Every row comes from one small tree of marks. The marks that hang from a mark follow it in brackets, in alphabetical order. Every link used is in the known rows. Which tree was each row made from?
Known rows:
vafo[surap[lanib[bobem]]]: [4 33 -1 0 -2 0 -1 -8 -10 10 5 10 4 -8 -7 -2 7 -14 -14 -17 -6 12 1 -4 -4 -3 0 2 1 -25 -4 5 9]
bobem[lanib[surap vafo] sinod zimo]: [5 -30 2 -4 1 -22 -17 4 6 -1 12 -9 10 -23 9 2 0 -8 7 -20 13 5 -17 -7 -3 -7 2 3 -3 10 -11 3 -1]
zimo[sinod]: [-3 -12 4 -6 -2 -8 -1 -3 0 4 0 -12 -8 -13 11 1 6 -7 8 -5 3 1 -1 -6 5 0 -1 3 0 -1 0 3 -8]
surap[lanib[bobem[sinod]]]: [4 19 -3 -1 -3 -5 -6 7 -9 9 8 -14 2 -12 0 4 -1 -17 -7 -14 0 15 -3 -10 -4 -4 -1 3 -4 -15 -11 3 -3]
febuf[zimo[bobem[lanib[vafo]] sinod]]: [-6 -29 -12 -25 2 -25 -23 2 3 7 4 3 4 -24 26 4 13 -17 19 -11 10 -2 -7 -10 6 -7 2 7 -3 -1 -2 23 5]
nobog[tukig]: [0 -17 5 0 -2 -1 6 3 1 -3 1 -10 4 8 20 5 2 1 12 4 4 1 -2 0 3 1 3 -3 4 3 0 -6 2]
surap[lanib[bobem nobog]]: [10 32 7 -9 -1 -1 4 -4 -14 10 13 -18 2 -6 -13 2 4 -12 -4 -15 -11 15 1 -11 -4 -7 -3 0 3 -4 -5 6 2]
surap[lanib[vafo]]: [-3 4 -8 -3 1 -15 -6 13 -6 9 9 0 5 -1 9 -1 2 -4 2 -13 -8 11 5 -13 1 -6 -2 1 3 -2 -1 4 0]
bobem[sinod]: [-2 -11 -2 2 -2 -3 -4 7 1 1 3 -14 -1 -9 -1 6 -5 -2 2 -5 6 -1 -5 1 1 -1 1 1 -3 -3 -7 0 -5]
febuf[zimo[bobem[lanib] sinod]]: [-7 -18 -7 -20 1 -11 -18 -1 3 2 1 0 -2 -30 20 5 14 -20 16 -1 12 -2 -7 -6 7 -3 3 7 -6 -7 -2 18 1]
zimo[bobem[lanib[surap]] febuf sinod]: [1 -25 -3 -20 -1 -13 -6 -19 0 6 4 -1 -12 -32 12 4 17 -18 15 -2 11 3 -7 -9 9 0 1 9 0 3 -1 21 -10]
nobog[lanib[bobem surap vafo] tukig]: [16 -8 10 -8 -2 -20 0 -21 -6 5 12 -12 9 6 33 8 8 -5 16 -22 3 3 -2 -3 -6 -7 -6 -2 9 11 -4 6 13]
surap[lanib[bobem[sinod zimo] vafo]]: [7 8 7 -9 1 -19 -19 18 -7 9 8 -5 13 -13 23 -7 -2 -17 -1 -26 -1 21 -8 -14 -6 -8 -1 3 -3 -7 -13 5 -2]
zimo[bobem[lanib[vafo[surap]] sinod]]: [-6 -37 -19 -9 0 -15 -9 5 2 8 7 3 13 -18 -12 11 7 -13 15 -17 11 -2 -12 0 4 -8 6 5 -7 -16 -7 7 12]
sinod[bobem[lanib[surap]]]: [11 -1 -3 1 -3 -2 -1 -20 6 -2 8 -6 -1 -13 3 5 14 -3 6 -7 15 6 1 1 -4 -2 1 -1 1 8 -3 2 1]
vafo[surap[lanib]]: [-3 20 -4 5 -2 1 0 1 -5 8 6 5 0 -12 -2 0 4 -7 -6 -12 -5 7 4 -2 1 -2 1 1 2 -21 -1 0 5]
bobem[lanib]: [-4 -4 -10 1 2 1 0 5 3 -4 3 2 4 -7 -15 5 4 -3 -1 6 7 -1 -8 -4 -3 -1 4 1 -7 -2 -1 -3 0]
surap[lanib[nobog]]: [2 16 5 -4 -1 -1 6 4 -8 8 13 -22 -1 -9 -9 5 2 -4 4 -8 -11 9 5 -11 0 -7 -2 -1 2 1 -3 2 -2]
vafo[lanib[bobem[zimo]]]: [5 24 15 -8 2 -3 -10 0 0 -4 -4 8 13 -9 9 -14 4 -9 -15 9 6 9 -3 3 -11 -4 -5 2 -6 -2 -6 8 -5]
febuf[zimo[bobem sinod]]: [-2 -15 3 -21 -1 -12 -17 -6 0 7 -2 -2 -5 -23 34 0 10 -17 17 -8 5 -2 0 -2 9 -2 -1 7 1 -5 -1 21 2]
sinod[bobem]: [8 7 1 -2 -3 3 -1 -7 3 1 -1 -2 -2 0 20 1 9 3 8 -4 9 5 8 3 -2 -1 0 -3 1 1 -1 1 0]
febuf[zimo]: [1 12 0 -2 0 -4 -17 0 2 0 0 8 -1 -7 18 1 -1 2 -5 -3 3 -6 0 2 0 0 0 1 1 -1 -2 11 5]
vafo[lanib[bobem[zimo[sinod]] nobog]]: [7 14 27 -20 -1 -11 -4 -9 -3 2 3 -20 4 -23 5 -8 10 -13 -3 -1 3 9 -5 -5 -5 -9 -8 2 -3 5 -6 14 -13]
vafo[lanib[bobem nobog surap]]: [14 21 13 -9 -3 -9 4 -31 -6 5 12 -21 5 -10 -25 3 8 -5 -13 -3 -1 4 1 3 -7 -8 -9 0 6 13 -5 16 -1]
tukig[nobog[lanib[bobem]]]: [10 30 15 -7 -3 1 5 -5 -10 2 5 3 -1 2 -28 6 1 -9 1 -1 -6 -1 0 4 -7 0 -3 -5 -4 -1 -6 3 10]
bobem[lanib sinod]: [-6 -15 -12 3 0 -2 -5 11 3 -3 6 -12 2 -15 -15 12 -1 -5 1 2 13 -1 -13 -3 -1 -2 5 1 -11 -5 -8 -4 -4]
bobem[lanib[nobog vafo[surap]] zimo]: [3 -11 7 -9 3 -11 -6 3 3 1 10 4 14 -15 -8 0 5 0 6 -20 3 0 -15 -5 -3 -11 4 -1 -2 -2 -5 2 9]
nobog[lanib[bobem vafo[surap]] tukig]: [7 0 5 -6 -2 -13 1 -10 -6 6 6 4 13 7 31 8 9 -2 12 -22 3 -1 -3 2 -6 -7 -2 -3 3 -12 -3 3 18]
zimo[bobem[lanib[vafo]] sinod]: [-8 -43 -12 -22 2 -21 -6 2 1 7 4 -4 5 -17 8 4 14 -18 24 -10 8 4 -6 -13 7 -7 2 6 -4 -1 0 11 1]
nobog[lanib tukig]: [0 -7 7 1 -1 1 7 3 0 -4 3 -14 2 3 30 9 4 2 21 4 4 -4 1 0 -3 -2 -1 -4 -1 1 -1 -6 3]
zimo[bobem sinod]: [-3 -26 3 -17 -1 -8 0 -5 -2 7 -2 -9 -4 -17 16 0 11 -18 22 -6 2 3 1 -4 9 -2 -1 5 0 -4 1 10 -2]
bobem[lanib[nobog vafo] sinod zimo]: [3 -24 5 -10 2 -17 -11 17 4 -1 13 -21 12 -20 -4 6 -3 -2 12 -16 8 3 -18 -11 -3 -11 3 0 -7 10 -12 1 -3]
surap[lanib[bobem[sinod] nobog vafo]]: [8 9 -1 -11 -3 -19 -6 5 -13 16 19 -28 7 -8 -6 9 -1 -12 1 -29 -7 15 -4 -15 -2 -13 -3 1 1 -1 -12 8 0]

Which tree is each row?
[16 -1 27 -13 -2 -14 -8 -22 -3 4 2 -8 -2 -22 23 -11 9 -21 1 -23 4 13 -9 -5 -3 -1 -4 5 5 5 -5 11 -6] | lanib[bobem[zimo[sinod]] surap]
[0 -14 -4 -11 -1 -7 -21 4 1 5 1 -4 2 -19 22 5 0 -12 12 -8 8 -4 -3 3 6 -3 1 5 -2 -7 -8 17 6] | febuf[zimo[bobem[sinod]]]
[-4 -18 -16 -19 3 -17 -24 7 3 3 4 14 12 -12 16 3 8 -10 11 -7 7 -4 -6 -5 1 -6 3 5 -2 -1 -2 19 12] | febuf[zimo[bobem[lanib[vafo]]]]
[13 17 15 -9 -1 4 -15 0 7 -2 -6 18 -6 -11 52 -11 6 5 5 0 11 9 2 1 -4 2 1 1 -2 4 -3 8 -14] | sinod[bobem[zimo[febuf]]]
[-2 -2 10 -3 -4 -2 12 -10 0 0 7 -19 8 -3 -4 9 8 7 3 9 4 -5 1 9 0 -9 -2 -4 4 -2 -1 3 2] | vafo[lanib[nobog[tukig]] surap]
[18 15 15 -10 -5 -19 0 -20 -11 8 14 1 2 1 -26 6 4 -9 4 -21 -7 0 1 1 -6 -4 -7 -4 6 12 -7 10 15] | tukig[nobog[lanib[bobem surap vafo]]]
[1 28 0 -2 -2 -2 -1 -15 -2 3 -1 12 9 -6 -16 -2 9 -5 -22 4 4 0 0 11 -8 -4 -4 2 -1 -17 -3 11 5] | vafo[lanib[bobem] surap]
[3 0 18 -14 0 -7 -15 3 3 0 -6 7 -12 -24 44 -10 4 -5 4 -1 5 5 -7 -9 5 3 0 5 -3 2 -1 12 -21] | bobem[zimo[febuf sinod]]
[8 -34 -4 -18 1 -19 1 -16 -3 8 17 -17 9 -14 -18 9 11 -10 21 -19 0 2 -6 -8 2 -12 0 2 6 16 -3 13 10] | zimo[bobem[lanib[nobog surap vafo]]]
[16 16 22 -17 -2 -4 -13 1 -5 4 4 -8 -2 -18 17 -1 -5 -5 -3 -14 3 7 -16 -5 -4 -4 0 2 -4 3 -12 14 -11] | lanib[bobem[sinod zimo[febuf]] nobog]
[10 14 12 -8 -4 -2 9 -1 -13 7 13 -27 5 3 12 7 6 -11 8 -11 -7 16 -2 -11 -3 -7 0 -2 7 -1 -5 0 3] | surap[lanib[bobem nobog[tukig]]]
[1 -7 -9 -17 -3 -22 -26 -2 9 3 6 0 -1 -21 42 6 16 -3 13 -13 19 1 0 -8 2 -5 1 2 -3 2 -4 17 -2] | febuf[zimo[sinod[bobem[lanib[vafo]]]]]
[10 5 7 -8 -4 -4 0 -7 -8 6 10 -27 1 -7 -14 11 -2 -8 0 -17 1 3 -9 -3 -3 -6 -1 0 -1 0 -11 5 1] | lanib[bobem[sinod] nobog]
[16 -16 9 -5 -6 -3 9 -22 4 -2 16 -33 2 -7 12 16 16 1 24 -8 15 6 -2 -1 -4 -7 3 -5 7 18 -4 -3 3] | sinod[bobem[lanib[nobog[tukig] surap]]]
[11 3 12 -14 2 -15 -14 2 -2 3 -1 15 14 3 23 -13 1 -8 -2 -20 -1 11 -9 -5 -7 -5 -1 1 1 2 -5 7 5] | lanib[bobem[zimo] vafo]
[10 9 27 -13 -1 -4 1 -2 -3 -4 4 -18 16 -2 18 -4 6 -4 2 6 5 9 -7 1 -9 -8 -4 -3 0 8 -7 5 -3] | vafo[lanib[bobem[zimo] nobog[tukig]]]
[10 21 10 -9 -4 -12 1 -9 -9 9 9 16 6 2 -30 6 4 -6 0 -19 -7 -4 -1 5 -5 -4 -3 -5 0 -10 -6 6 20] | tukig[nobog[lanib[bobem vafo[surap]]]]
[21 -17 15 -15 -5 -21 5 -25 -8 9 16 -25 9 9 12 9 5 -3 13 -29 -2 8 -7 -5 -2 -9 -3 -2 17 19 -4 8 10] | lanib[bobem nobog[tukig] surap vafo]
[0 13 -2 -3 -2 -7 -6 -1 -2 2 2 -11 7 -10 -12 3 2 -8 -15 7 9 3 -3 4 -8 -4 -5 2 -7 -6 -10 9 -6] | vafo[lanib[bobem[sinod]]]
[8 -5 3 -1 1 -19 -3 -15 -2 5 11 -7 2 -6 14 4 4 2 12 -18 -2 -4 4 -3 -4 -7 -7 0 5 11 -2 6 5] | nobog[lanib[surap vafo]]
[6 11 13 -8 -5 -2 11 -17 -5 3 7 -16 12 1 -7 8 10 -2 -4 2 3 1 -3 8 -4 -8 -3 -3 4 -7 -4 7 7] | vafo[lanib[bobem nobog[tukig]] surap]
[18 10 26 -18 -3 -14 -15 -24 -3 6 0 6 -11 -27 40 -12 8 -14 -4 -17 6 12 -10 -8 0 2 -4 8 4 6 -5 21 -14] | lanib[bobem[zimo[febuf sinod]] surap]
[5 29 15 -4 0 -1 -8 -7 1 -1 -4 18 15 -13 0 -13 8 -8 -19 1 6 5 -4 9 -10 -4 -4 2 -3 -17 -6 10 2] | vafo[lanib[bobem[zimo]] surap]
[1 -22 -1 -19 -1 -17 -17 -20 2 4 7 -6 -4 -36 18 5 16 -23 16 -11 13 -1 -7 -5 5 -3 0 8 1 1 -3 23 3] | febuf[zimo[bobem[lanib[surap]] sinod]]
[4 -19 18 -8 1 0 3 9 4 -9 8 -19 11 -8 12 5 5 -2 19 3 9 5 -16 -6 -3 -6 6 -3 -3 9 -5 -9 -1] | bobem[lanib[nobog[tukig]] zimo]
[8 -7 3 -3 -1 -5 6 -18 -1 0 16 -22 0 -15 -29 11 6 -3 3 -8 2 -1 -8 -5 -3 -6 0 0 3 13 -3 2 3] | bobem[lanib[nobog surap]]
[-1 -45 -1 -12 -2 -3 7 8 -1 0 11 -37 9 -12 -2 22 7 -13 33 -1 13 2 -14 -5 6 -9 7 -1 -3 3 -8 -1 4] | zimo[bobem[lanib[nobog[tukig]] sinod]]
[9 18 12 -6 -5 -1 10 -10 -12 10 13 -17 6 -2 4 8 9 -11 3 -19 -6 13 -3 -5 -2 -8 1 -3 8 -15 -5 1 11] | vafo[surap[lanib[bobem nobog[tukig]]]]
[9 4 22 -15 0 -8 -9 -5 -2 1 -4 -1 1 -17 27 -11 7 -18 2 -14 4 12 -9 -7 -3 -1 -2 4 -2 -4 -5 8 -7] | lanib[bobem[zimo[sinod]]]
[-5 -11 -15 -1 0 -12 -4 0 3 3 6 15 9 -6 -14 5 6 0 -2 -11 6 -3 -9 -2 -2 -5 4 1 -3 -11 -1 2 9] | bobem[lanib[vafo[surap]]]
[7 -12 12 3 -2 -5 8 -15 -1 -2 9 -20 -1 -4 28 9 6 -1 21 -5 4 -3 1 1 -3 -2 -4 -3 6 10 -2 -2 4] | nobog[lanib[surap] tukig]
[10 4 15 -6 0 -4 -13 6 -2 -1 -1 -4 8 -12 16 -5 -4 -13 -3 -14 7 9 -13 -1 -6 -2 1 3 -6 -6 -12 3 -2] | lanib[bobem[sinod zimo]]
[19 10 19 -9 -2 -10 -18 -13 -2 3 2 4 -4 -22 28 -6 -2 -10 -9 -17 8 10 -14 -2 -3 1 -1 6 1 4 -12 16 -11] | lanib[bobem[sinod zimo[febuf]] surap]
[4 24 19 -20 -1 -11 -17 -5 1 1 -6 10 -4 -25 32 -14 10 -10 -14 10 9 9 -6 -5 -2 0 -6 7 -7 -1 -5 22 -22] | vafo[lanib[bobem[zimo[febuf sinod]]]]
[6 6 10 -3 -2 -8 6 -22 -1 2 12 -25 1 -13 -24 4 5 3 -5 4 -1 -2 4 3 -3 -8 -8 -2 5 17 -2 11 -4] | vafo[lanib[nobog surap]]
[-5 -20 -14 -13 1 -3 -10 8 2 2 2 3 -3 -22 3 9 4 -11 10 7 13 -1 -12 -4 5 0 6 7 -11 -7 -7 12 -7] | zimo[bobem[lanib sinod] febuf]
[6 -4 8 -1 -4 -3 2 -1 -5 0 6 -25 5 -2 26 14 2 -8 16 -7 10 1 -8 0 -5 -3 -1 -1 -4 -5 -10 -3 3] | nobog[lanib[bobem[sinod]] tukig]
[17 27 20 -5 -5 -5 5 -23 -10 4 11 -2 -4 -5 -31 7 4 -11 0 -10 -5 0 0 5 -6 0 -6 -4 4 7 -7 6 12] | tukig[nobog[lanib[bobem surap]]]
[15 19 11 -2 -1 -5 1 -26 -7 3 8 -7 0 -8 5 3 6 -9 1 -16 -1 1 1 0 -9 -3 -7 1 3 2 -4 8 7] | nobog[lanib[bobem surap]]
